(in the rows, 128 means zero)
Known rows, with every step that occurs:
kugu > luzi > savode > vugi > voko > kapu: [149 182 154 121 129 143 122 174 193  94 135 116 108 147 127 124  81 113
  86 193 105 130 120 118 103  99 175 148 146 134  79 115 159 109  81 112
 166 123 143 149 157 123 136 140 117]
tepa > luzi: [142 161 117 148 152 135 130 137 126 149 145  87 102 102 150 137 162 178
 133 111 150 123 160 148 122 125 124 156  83 130 112 108 116  75 148  97
 134 111 159 179 133 121 119 154 121]
vodet > kapu > savode > luzi: [137 149  81 178 172 114 106 153 135  95 121 101 175 148 139 116 107 132
 136 106 145  92 174 171 129 113 131  95 135 123 115 113 131  94 120  79
 151 102 115 126  94  93  90 145 107]
voko > kapu: [142 170  96 134 131 144 140 129 181 113 140 142 103  92 122 108 116 158
 142 128 162  97 150 123 116 109 152 162 125 110 138 108 137  82 140  86
 104 145 131 128 134 122 118 119 141]
luzi > tepa > kapu > savode > vugi: [144 153  80 111 176 129 145 113 137 175 181  91 143 140 113 122 163 153
 130 159 103 149 153 155 117  96 154  84 155 109 106 111 144  86  81 132
 144  62 118 132 117 125 143 160  66]
vodet > vugi > voko > kapu > tepa: [156 109 162 139 111 142 117 125 211 116 167 138  87  92 138  69 110 150
 130 148 163  97  91 129 162 111 158 200 152 112 182 100 130 138 136  67
  77 166 158 137 168 126 142  94 151]
tepa > kapu > savode > mamif: [135 154  96 116 169 161 185 107 138 158 158 102 136 144 122 119 169 192
 152 125  90 151 169 173 135 136 155  94 113 166 118 133 108  60 116  90
 136  94 122 157 141 141 157 165  85]
voko > vugi: [141 140 114 129 160 138 148 135 161 129 136 170  97 113 143  94 150 123
 146 120 158 118 137 129  81  86 148 165 124 171 169 132 138  93 136 119
 130 102 168 135 140 100 150 155 162]
kugu > luzi > savode > vugi > vodet > kapu: [119 184 121 132 120 127 114 134 145  94 113  96 174 189 141 116  74 114
  63 178 116 119 127 114 126 123 165  98 165 137  62 109 140 141  55 126
 167  91  84 145 123 105 124 152 131]
vugi > voko > kapu > tepa > luzi: [159 147 141 115 104 142 105 159 182 136 179  83  84  86 141 135  91 195
 140 127 154 128 104 133 154 162 145 156 112 113 132  65 116 122 190  73
  97 160 176 163 139 118 137 144 108]
voko > kapu > tepa > luzi > savode > mamif: [145 130 154 125  55 146 140 135 145 133 121  17 124 114 132 136  89 171
 164 150  90 152 157 129 175 202 147 111 117 115  83 130 104  84 138 105
 151 154 105 183 167 146 165 130  65]
vodet > kapu > tepa: [154 119 124 126 118 122 126 110 159 108 142  70 161 104 145 108 136 144
 147 119 171 102 143 121 148 103 120 110 146  94 137  84  99 122 147  94
 104 128 131 130 107  92 120 145 111]
luzi > savode > vugi > vodet: [ 95 152 111 127 137 127 103 120 156 132 121 135 106 171 145 100 114 125
  94 175 115 144 150 143  96 112 178 142 137 158 114 133 135 110  47 156
 180 109  99 149 153 131 132 139 135]
makisa > savode: [138 158 106 128 163 128 128 125 137 110 147 150 122  96 151  90 146 126
 120 125 130 110 166 134 102  90 120 159 148 141 101 153 109  53 107  88
 121 128 158 128 113 124 132 154 134]
kapu > tepa > luzi: [149 123 128 134 115 123 121 124 130 154 152  58 105 101 151 125 158 176
 151 133 145 131 139 126 136 148 122 137  99 113 126  94  90  90 164 100
 115 122 155 160 137 123 137 160  97]
kapu > savode > vugi: [120 148  94 138 186 134 125 149 154 153 143 148 109 172 151 109 160 141
 122 138 116 119 152 171  94  94 162 141 138 139 120 144 125  86  76 107
 140  94 120 161 127 116 134 152 116]
vugi > savode: [143 151 107 140 145 132 167 103 179  93 139 134  79  73 144 133 167 105
 117 151 160 118 148 123 132  54 146 175  81 163 136 146 141  62 119 145
 151 128 152 119 126 116 139 132 151]
kugu > luzi > tepa > kapu > savode > vugi: [157 168  86 117 170 119 164 122 124 164 185  78 164 154 107 132 146 137
 104 198  91 144 132 119 116 109 156  67 152 108  80 108 142  96  85 112
 145  47 125 111 127 117 149 182  67]
vodet > vugi > voko > kapu > savode > luzi: [141 136 120 194 167 139  95 166 183 106 141 166  97 136 129  81  83 142
 117 138 141  92 121 176 145 129 169 180 152 140 161 127 155 112 107  52
 126 142 141 131 159 127 122  92 152]
luzi > tepa > kapu > savode > mamif: [157 146 101 119 155 133 195 101 122 168 175  55 160 123 108 144 154 173
 150 142  86 163 159 155 145 128 150  79 109 140 114 131 133  83 100 117
 163  87 124 123 122 128 160 156  72]
voko > kapu > tepa > luzi: [150 148 111 128  93 137 112 136 160 137 156  79 103  90 135 125 106 191
 158 132 151 114 135 114 152 179 137 137 129  88 120  86 104  95 183  82
  88 148 140 155 147 125 136 142  89]
vugi > vodet > kapu > savode: [122 176  76 142 152 137 133 125 153 122 152 156 159 164 152 120  95 158
 106 110 161 120 126 144 145 139 163 126 153 156 147 104 123 124 109  67
 121 123 113 112  90 101 127 140 134]
vodet > kapu > savode > luzi > tepa: [154 142  89 188 158  91 121 140 112  99 140  53 197 127 117 144  99 113
 130 127 149 105 164 156 141 107 124  74 139  97 109 106 152 118 107 102
 174 102 116  91  80  77  96 140 105]
kugu > luzi > tepa > kapu: [177 170  98 116 144 113 185  90 122 134 178  55 161  84  93 137 153 138
 118 183 126 137 132  83 125  99 133  88 114 112 105  86 140  89 130 111
 149  67 154  86 121 115 140 173  93]
luzi > tepa: [157 139 118 151 140 100 161 109 135 127 153  76 130  84 119 137 151 128
 132 146 160 119 144 115 113  70 136 138 100 111 140 119 142 105 109 135
 162 112 155 101 110  98 128 133 138]
kapu > tepa > luzi > savode > mamif: [151 105 172 133  81 131 143 122 115 145 126   4 130 129 149 143 141 162
 157 152  88 168 167 140 155 170 132 107  96 140  88 136  95  83 124 126
 180 134 127 190 169 144 165 155  62]
voko > kapu > tepa > luzi > kugu: [122 152 130 156  97 123  88 127 141 136 168  60 118  89 113 125 120 158
 155 148 166 116 132 124 164 159 131 167 120  83 113  77 119  97 171  85
  86 123 143 158 150 157 142 125  98]
vugi > savode > kapu > tepa > luzi: [152 139 100 126 119 131 168  99 172 115 135  45  81  80 141 167 142 147
 153 188 164 126 124  95 180 146 114 125  99 136  95 108 125  52 137 150
 130 125 146 130 135 131 145 171  93]
kugu > luzi > tepa: [171 158 126 151 132  98 177 118 118 120 159  68 147 101 108 152 136 113
 109 189 141 112 124  81 111  82 137 120  98 112 113 120 145 110 117 115
 161 101 161  75 114  94 140 152 137]

Rows:
[146 111 184 110 118 133  80 156 156 149 149  51  97 144 163 128 136 146
 118 160 104 173 132 157 127 122 139 136 124 137  89  93 115 118 107 139
 171 110 158 205 159 128 147 164  76] -> kapu > tepa > luzi > savode > vugi > voko
[152 144  91 143 162  95 125  90 118 121 149  44 144  71  83 116 138 145
 147 158 134 119 183 139 117 103 129  70 104 104 118  81 142  84 122 147
 166  74 135  97 118 115  98 154  95] -> savode > luzi > tepa > kapu
[146 173  77 143 145 149 147 144 177 130 153 164 115 130 131 116 114 151
 148 129 143 112 140 132 123 133 166 155 147 128 146 132 131  75 128  62
 111 146 136 114 132 128 133 126 113] -> voko > kapu > savode
[173 124 150 132  80 128 116 121 133 129 133  21 171 109 158 138 125 137
 149 125 135 155 160 121 170 152 103 107 146 104  89  83  99 101 140 105
 149 117 129 172 124 125 126 152  54] -> vodet > kapu > tepa > luzi > savode
[153 153  85 129 165  95 108 101 101 109 157  69 161  68 101  99 117 124
 125 160 106 117 188 143 116 106 108  69 149 108  79 108 136  59 111 129
 151  86 138  94 100 123 106 171  77] -> makisa > savode > luzi > tepa > kapu
[144 119  98 129 143 122 162  97 169 121 131  77 117 108 122 121 143 154
 184 184 168 100 142 101 130 114 118 112 137 116 137 100 112  73 123 120
 113 115 149 102 135 122 122 165 105] -> savode > kapu > tepa
[ 99 151 103  99 123 123  66 126 151 103 147 124 160 159 164  70  71 149
  85 144 133  93 130 141 142 139 142  91 207 113  81 111 104 144  85 105
  83 129  91 143  98  92 127 157 126] -> makisa > savode > vugi > vodet > kapu > tepa
[141 133 106 178 155  76 118 122 118 103 129  53 132  89 108 132 127 122
 135 159 151  97 172 138 108  81 135 109  89 105 121 117 155 104 108 140
 186 106 145  89 111  87 102 136 136] -> savode > luzi > tepa
[115 140 127 160 137 116 121 107 124 140 153  26 133 112 112 150 151 157
 175 180 176 118 139 127 168 146 101 138 112 114  99  77 123  75 132 119
 115  82 151 150 138 161 126 169  90] -> savode > kapu > tepa > luzi > kugu
[162 110 148 131  90 127 128 121 127 151 140  41 122 108 153 128 152 135
 157 155 117 168 159 116 139 151 121 129 115 126 113 110  93  73 135 117
 164 125 150 161 157 144 146 157  59] -> kapu > tepa > luzi > savode
[ 96 141 105 209 187  99  92 140 105 118 139 111 136 148 110 109 151  97
 138 156 149 106 171 175 118  95 141 152 100 146 127 135 148  74 103 100
 166  84 139 117 127 141 116 134 124] -> kapu > savode > luzi > kugu
[148 151 103 120 131 133 133 120 131 127 145  61 133 101 147 125 125 175
 165 165 134 120 148 113 147 171  87 105 163 118  67 114 100  50 130  98
  97 116 157 145 122 138 132 190  70] -> makisa > savode > kapu > tepa > luzi
[125 173 132 117 166 147  96 170 214 110 155 155  80 126 131 107 100 168
 102 136 144 102 120 167 107  83 178 162 130 118 122 102 151 123 109 108
 116 135 146 170 139 109 119 126 158] -> savode > vugi > voko > kapu
[114 160 114 121 180 130  98 144 144 116 139 149 117 135 156  83 143 129
 101 139 115 104 167 159  91  80 132 142 160 122  71 158 123  66  71 117
 119 107 132 170 119 116 124 156 133] -> makisa > savode > vugi
[ 94 189  90 111 159 132  74 136 153  97 135 154 156 159 165  83  75 151
  69 122 131  92 142 161 128 112 148 114 194 128  70 125 132 128  69 110
  97 116  92 165  86  95 110 148 153] -> makisa > savode > vugi > vodet > kapu
[130 130 138  99 127 137  89 157 213 117 161 119  76 126 136  92  96 167
 119 151 144 102 104 142 119 106 173 142 148  98 134  86 127 141 126 106
  97 145 142 148 150 104 131 137 128] -> savode > vugi > voko > kapu > tepa
[176 137 160 116  77 148 104 152 182 129 160  68  98  91 143 135  88 154
 142 148 128 166 122 125 152 165 145 154 130 130 117  76 119 101 153  94
 145 162 172 156 153 145 152 138  69] -> vugi > voko > kapu > tepa > luzi > savode
[120 171 105 117 144 144 116 130 165 108 133 172 144 142 150 100  80 142
 105 100 178 110 106 125 117 127 165 139 150 173 171 106 146 153 134 106
 110 112 127 127 104  80 136 150 179] -> voko > vugi > vodet > kapu
[108 165 122 191 175 120  75 176 162  94 160 138 116 135 108 121  88 120
 121 143 158 104 137 183 127 110 161 173 112 148 140 103 169 102 120  70
 145 120 161 113 126 141 121 119 137] -> vugi > voko > kapu > savode > luzi > kugu
[167 152  93 113 148 122 168  80 138 149 178  71 141  67 100 127 163 154
 144 145 137 139 162 120 124  85 130 105 117 106 131  84 141  85 125 132
 141  82 149 102 116 126 127 154  94] -> luzi > tepa > kapu
[143 130 129 172 146 144 162  87 182 103 135 151  79  79 155  95 173  95
 104 159 155 106 129 135 164  61 142 213 108 154 146 167 151  75  96 135
 136 129 137 145 160 126 148  90 179] -> vodet > vugi > savode
[133 176  84 130 177 137 156 116 152  99 127 131 133 104 134 112 133 143
 149 165 144 100 168 127 118 102  98 131 163 141  83 145 123  30  87 105
 116 113 157 111 108 132 116 172 120] -> makisa > savode > kapu
[149 141 110 129 133 130 148 113 144 144 135  36 114 109 130 145 140 191
 182 164 160 119 138 112 151 166 108 110 118 114 102  84 105  68 146 113
 112 107 150 148 139 130 123 178  80] -> savode > kapu > tepa > luzi
[ 89 144 125 200 176  91  82 123 113  93 127  84 129 116 102 103 149 102
 135 157 164  84 179 165 114  73 129 158  84 125 122 113 148  83 110 124
 161  87 145 127 136 136  94 132 150] -> savode > luzi > kugu
[121 136 102 120 105 116 114 100 164 107 147  97 152 127 143 107  92 161
 117 131 174 102 116 110 154 140 149 111 146 124 154  74 101 157 139  95
 100 141 115 108 104  92 125 149 139] -> vugi > vodet > kapu > tepa
[136 158 136 143 141 125 137 137 137 112 114  93 131 165 135 112 141  92
  99 197  97 132 158 109  92  89 152 124 130 138  69 141 133  82  61 133
 190  89 125 148 158 131 136 156 108] -> kugu > luzi > savode > vugi
[163 154 134 156 125 125 164 123 136 109 120  92 141 125 132 128 143  92
 119 188 112 142 154  88 104  97 135 140 113 152 100 136 125  67  96 106
 191 108 155 113 148 132 142 152 111] -> kugu > luzi > savode
[100 152  86 177 196 116 100 110 110 134 162  94 152 131  92  98 163 127
 150 154 131 123 183 178 126 113 131 121 120 145 123  94 138  53 117  97
 145  53 132 120 132 172 113 154  81] -> tepa > kapu > savode > luzi > kugu
[143 160  91 123 164 153 187 109 199  87 114 154  77  90 127 134 134  96
 149 176 171 111 128 100 121  81 139 152 119 197 148 156 172  54 113 174
 143 101 160 100 135 105 157 156 151] -> voko > vugi > savode > kapu
[ 91 178  97 126 158 132  88 130 166 113 129 128 142 169 149 103  94 173
  81 120 158  92 131 162 131 109 166 118 152 116 107  94 133 153  84 127
 119 105  87 169 105  87 101 139 168] -> savode > vugi > vodet > kapu
[110 163 135 174 156 124 104 130 107 144 158  77 122 108 129 138 174 149
 129 125 164 130 155 163 141 111 118 188  78 126 101 104 139  82 139 105
 132  83 156 187 132 152 125 134 128] -> tepa > luzi > kugu
[131 145 161 144 109 131  76 153 164 131 188  70 103  89 123 134 111 163
 127 147 171 128 101 147 171 145 137 186 107 115 128  57 135 126 179  81
  95 135 177 166 138 151 147 135 111] -> vugi > voko > kapu > tepa > luzi > kugu
[146 134  98 174 139  82 138 106 141  71 130  61 104  57 114 153 128  78
 111 182 153 104 156 123 140  65 139 121  72 134 112 144 172  88 103 184
 206 118 135  78 111  89 115 128 148] -> vugi > savode > luzi > tepa
[119 174  93 132 140 130 121 110 158 105 136 129 152 135 144 117  95 167
 100 107 177  99 133 131 139 117 150 133 130 136 141  91 128 136 123  98
 116 128 116 132  94  93 111 132 169] -> vugi > vodet > kapu
[115 169  60  99 163 122 132 102 140 181 186 116 137 162 118 122 119 175
 102 174 109 155 125 149 121 135 188  79 162 131 125  96 144 122  72 135
 140  76  99 111 122 126 150 165  96] -> luzi > tepa > kapu > savode > vugi > vodet
[141 158  97 165 166 128 100 182 183  97 149 145  98 131 127 118  73 150
 128 132 138 106 132 167 114 127 172 146 124 151 143 107 149  95 133  61
 143 146 159 110 128 112 115 130 128] -> vugi > voko > kapu > savode > luzi
[127 157  96 143 178 138 115 155 157 127 139 123 163 177 157 111 132 148
 114 109 133 107 154 179 128  94 147 116 165 115  95 122 133 108  90  93
 120  91 101 179 103  99 114 144 116] -> vodet > kapu > savode > vugi
